Known rows, with every way that one mark hangs from another
(C (L (M J K)) N): [ 0.36  0.73 -2.46  5.69 -1.51 -3.43 -5.10  2.02  1.30  0.77  3.60  0.32
  2.27  3.31  0.41 -1.00  2.10 -5.21 -0.29]
(N (C J)): [ 0.56  0.89 -1.65  2.59 -2.04 -1.28 -3.19  0.45 -1.68 -1.35 -0.20  1.60
  1.17  3.59  2.25 -1.91  1.49 -1.57 -0.02]
(N (C K)): [ 0.73 -0.97 -0.89  2.24 -0.03 -1.01 -3.60  0.27 -0.45 -1.32  0.49  0.03
  0.86  0.40  0.56 -1.01  1.87 -0.72  0.47]
(C L N): [ 0.00 -1.13 -1.41  4.15 -1.44 -3.23 -1.98  1.32 -0.44 -1.69  0.29 -0.59
  1.86  4.36  3.03 -2.24  1.74 -0.18 -0.43]
(N (C J (K M))): [-0.77  0.03 -3.25  5.18 -2.26 -0.32 -4.60  1.40  1.09 -1.94 -0.61 -0.73
  1.15  2.12  1.78 -2.49  1.50 -1.99  0.64]
(K (M (J C))): [ 0.65 -1.80 -1.43  1.54 -0.55  0.11 -2.05  1.31  1.40  0.31  0.55  0.22
  0.74  0.62 -1.14  0.46  0.32 -2.18 -0.42]
(C K L): [ 0.91 -2.37 -1.23  3.21  0.33 -1.34 -1.78  1.38  0.79 -1.76  0.62 -1.90
  1.83  0.99  1.03 -1.80  1.33  0.60  0.88]
(M N): [ 1.05  0.18  0.29  1.01  0.29  0.57 -1.10  0.16  0.12  0.51  1.76  0.38
  1.33  0.85 -0.88 -0.71  0.43 -2.10  0.27]
(N (C L)): [ 1.62 -0.73 -0.64  2.38 -1.10 -2.11 -3.56  0.47 -0.90 -0.60  0.35  0.27
  1.72  2.90  0.68 -0.74  1.67 -0.79  0.02]
(J (C N)): [-0.65 -2.18 -1.40  1.75 -1.55 -2.90 -1.20  1.15 -1.23 -2.18 -0.07  1.36
  0.75  2.89  2.14 -2.06  1.53 -0.57 -1.10]
(K (M N)): [ 0.34  0.10 -0.37  2.38 -0.63  1.63 -1.94  0.63  2.07  1.03  1.43 -0.92
  1.38  0.98 -1.79 -0.53  0.00 -2.84  0.36]
(L (C J N) (M K)): [-0.42  2.45 -4.16  5.82 -3.17 -2.09 -4.96  2.10 -0.91 -0.50  3.26  1.24
  1.88  4.81  1.27 -2.77  2.23 -5.37  0.39]
(N (C J (K M) L)): [-0.25 -0.72 -3.90  6.50 -2.64 -1.25 -5.01  2.09  1.48 -2.48 -0.78 -1.56
  2.00  3.15  2.30 -2.82  1.90 -1.73  0.89]
(L (C J)): [ 1.49  1.04 -2.59  2.70 -1.24  0.09 -1.74  1.26 -1.89 -1.03  1.00  0.35
  1.28  3.52  1.68 -1.70  1.26 -1.20  0.85]
(N (C J L)): [ 0.98  0.13 -2.25  3.88 -2.47 -2.36 -3.68  1.15 -1.34 -1.85 -0.42  0.61
  2.03  4.53  2.84 -2.39  1.78 -1.31  0.09]
(K (M (N C))): [ 0.54  0.86 -0.74  2.74 -1.43  1.17 -4.28  0.13  1.23  0.99  1.03  0.28
  1.21  1.33 -1.83 -0.08  0.88 -4.01  0.08]
(J C): [ 0.68 -2.41 -0.30 -0.45 -0.45 -1.11 -0.37  0.81 -0.92 -1.15  0.26  0.99
  0.82  1.27 -0.33 -0.84  0.61 -0.05 -0.33]
(L (M K)): [ 0.48  0.55 -0.07  1.71 -0.67 -0.87 -3.07  0.80  0.78  1.33  3.50  0.38
  1.71  1.41 -2.84 -0.56  0.65 -3.50  0.51]
(L (C K N) (M J)): [ 0.69 -0.28 -3.60  6.01 -0.39 -2.02 -5.40  1.63  0.28  0.01  3.68  0.68
  1.32  0.82  0.58 -0.35  2.73 -3.52  0.62]
(K (M (J (C L)) N)): [ 1.37 -1.75 -2.15  3.25 -0.94  0.31 -2.96  1.89  2.35  0.55  1.25 -0.45
  1.74  0.66 -1.38  0.11  0.65 -4.17  0.09]
(M (J C)): [ 1.53 -1.96 -0.81  0.22  0.27 -1.13 -1.26  0.87 -0.54 -0.13  0.92  1.48
  0.60  0.54 -0.10  0.27  0.81 -1.45 -0.58]
(K (M J)): [ 0.85  0.03 -0.82  2.66 -0.03  0.66 -2.41  0.86  1.85  1.22  1.24 -0.77
  0.91  1.11 -0.83  0.58  0.26 -2.07 -0.10]

Rows
[-0.84 -2.49 -2.54  6.34 -1.62 -3.96 -4.26  1.91  1.30 -1.71  2.00 -0.77
  2.47  2.33  1.58 -2.53  2.18 -1.04  0.37]
(C K (L M) N)
[ 0.57 -0.19 -2.43  4.86 -3.35 -3.05 -5.40  1.50 -0.44 -0.76  1.39  1.30
  2.67  4.22  1.10 -1.84  1.74 -2.53  0.39]
(N (C J (L M)))
[-0.84  0.13 -2.90  5.18 -1.30  1.39 -2.64  1.62  2.65 -1.37  0.60 -1.48
  1.51  0.85  0.78 -2.87  0.67 -2.91  1.07]
(C J (K (M N)))
[-0.67 -3.90 -3.08  4.37 -1.31 -3.88 -2.30  2.20  0.06 -3.68 -0.36 -0.56
  1.54  2.27  3.25 -3.18  2.38  0.01 -0.20]
(J (C K L N))
[ 1.33  2.44 -0.41  1.39 -0.51  0.36 -4.09  0.12 -0.28  0.96  2.14  1.08
  1.09  1.17 -1.74 -0.52  1.52 -5.70  0.17]
(M K (N C))
[ 1.70  2.59 -0.95  2.89 -0.66 -0.20 -6.61  0.31  1.02  3.10  4.48  2.35
  1.53  0.08 -3.39  1.13  1.68 -8.30  0.30]
(L (M J K (N C)))
[ 0.01 -0.06 -2.65  3.76 -1.40 -1.38 -3.66  0.85 -0.82 -2.42 -0.31  0.53
  1.08  1.98  2.70 -2.64  2.00 -1.13  0.64]
(N (C J K))
[ 2.51  0.44 -1.44  2.57 -0.03 -0.19 -4.17  0.81 -0.32  2.11  4.14  1.18
  1.49  0.81 -2.29  1.48  1.27 -3.35  0.77]
(L C (M J))
[ 0.15 -1.24 -3.34  6.06 -2.69 -3.00 -5.96  1.80  0.53 -1.90  1.29  0.37
  2.54  2.51  1.52 -2.60  2.28 -2.21  0.96]
(N (C J K (L M)))
[ 1.07  2.18 -3.09  4.89 -1.05 -1.58 -5.55  1.58 -0.18  1.62  4.61  1.18
  1.36  2.50 -0.72  0.08  2.42 -6.30  0.17]
(L (C N) (M J K))
[ 1.31 -2.22 -1.82  4.66  0.19 -2.04 -4.30  1.65  2.11  0.25  2.99 -0.73
  2.21 -0.06 -0.56 -0.21  1.59 -1.93  1.01]
(C K (L (M J)))
[ 1.01  0.85 -0.90  3.05  0.07  1.87 -2.73  0.67  2.49  1.95  2.05 -0.43
  1.15  0.19 -1.67  0.71  0.25 -4.12  0.21]
(K (M J N))
[ 1.00 -1.72 -2.42  5.27  0.19 -0.14 -3.41  2.00  3.13 -0.36  0.95 -2.67
  1.73  0.39  0.21 -0.48  1.11 -1.50  0.77]
(C (K (M J)) L)
[-0.47 -0.25 -2.40  3.27 -1.66 -3.19 -4.36  1.79  0.49  0.36  3.13  2.21
  1.17  1.82 -0.46 -0.72  1.84 -5.56 -0.94]
(L (M (J (C N)) K))
[-1.78 -1.25 -2.50  5.41 -1.13 -1.22 -2.85  1.54  1.96 -1.83  0.14 -1.84
  1.08  1.86  1.78 -2.37  1.41 -0.97 -0.02]
(C (K M) N)
[ 0.64  0.05 -3.29  5.45 -1.70 -1.23 -4.67  1.43  0.27 -2.19  0.39 -0.14
  2.09  2.11  2.55 -3.02  2.28 -3.23  1.02]
(M (N (C J K L)))
[ 0.41 -0.86 -1.95  4.44 -2.57 -2.58 -3.01  1.79  0.47 -0.87  1.79  0.12
  2.85  3.90  1.03 -2.31  0.87 -1.36  0.58]
(C J (L M))
[ 0.50 -3.70 -1.93  3.41 -0.96 -1.61 -3.63  1.88  1.91 -0.90  2.57 -0.01
  2.48 -0.74 -1.84 -1.44  1.40 -2.83  1.04]
(J (C K (L (M N))))
[-1.48 -1.49 -4.19  7.75 -3.03 -4.33 -4.38  2.54  1.04 -2.93  1.27 -0.36
  2.70  4.00  3.81 -4.15  2.31 -1.47  0.50]
(C J K (L M) N)
[ 1.05  0.18 -1.30  4.15 -1.85  0.19 -4.86  0.89  1.59  0.40  0.80 -0.71
  2.03  2.21 -1.26 -0.50  1.21 -3.86  0.42]
(K (M (N (C L))))
[ 0.47 -0.94 -1.81  3.88  0.63  0.79 -2.94  1.12  2.77  0.12  1.12 -1.72
  0.85 -0.54 -0.43 -0.10  0.79 -1.71  0.62]
(C (K (M J)))
[ 2.07 -1.82 -1.47  1.93 -0.08 -0.88 -2.12  1.49  0.57  0.08  1.50  0.86
  1.68  0.54 -0.33 -0.04  1.14 -3.36 -0.04]
(M (J (C L)) N)
[ 2.66  0.66 -1.16  3.31 -0.28 -0.80 -4.77  0.55  0.13  1.05  1.78  1.07
  1.67  1.34  0.03  0.50  1.91 -4.41  0.07]
(M J (N (C L)))
[ 0.04 -0.03 -2.29  2.48 -0.81 -2.38 -2.64  1.49 -0.32 -0.70  1.39  1.60
  0.50  2.20  1.28 -1.13  1.87 -4.45 -1.16]
(M (J (C N)) K)
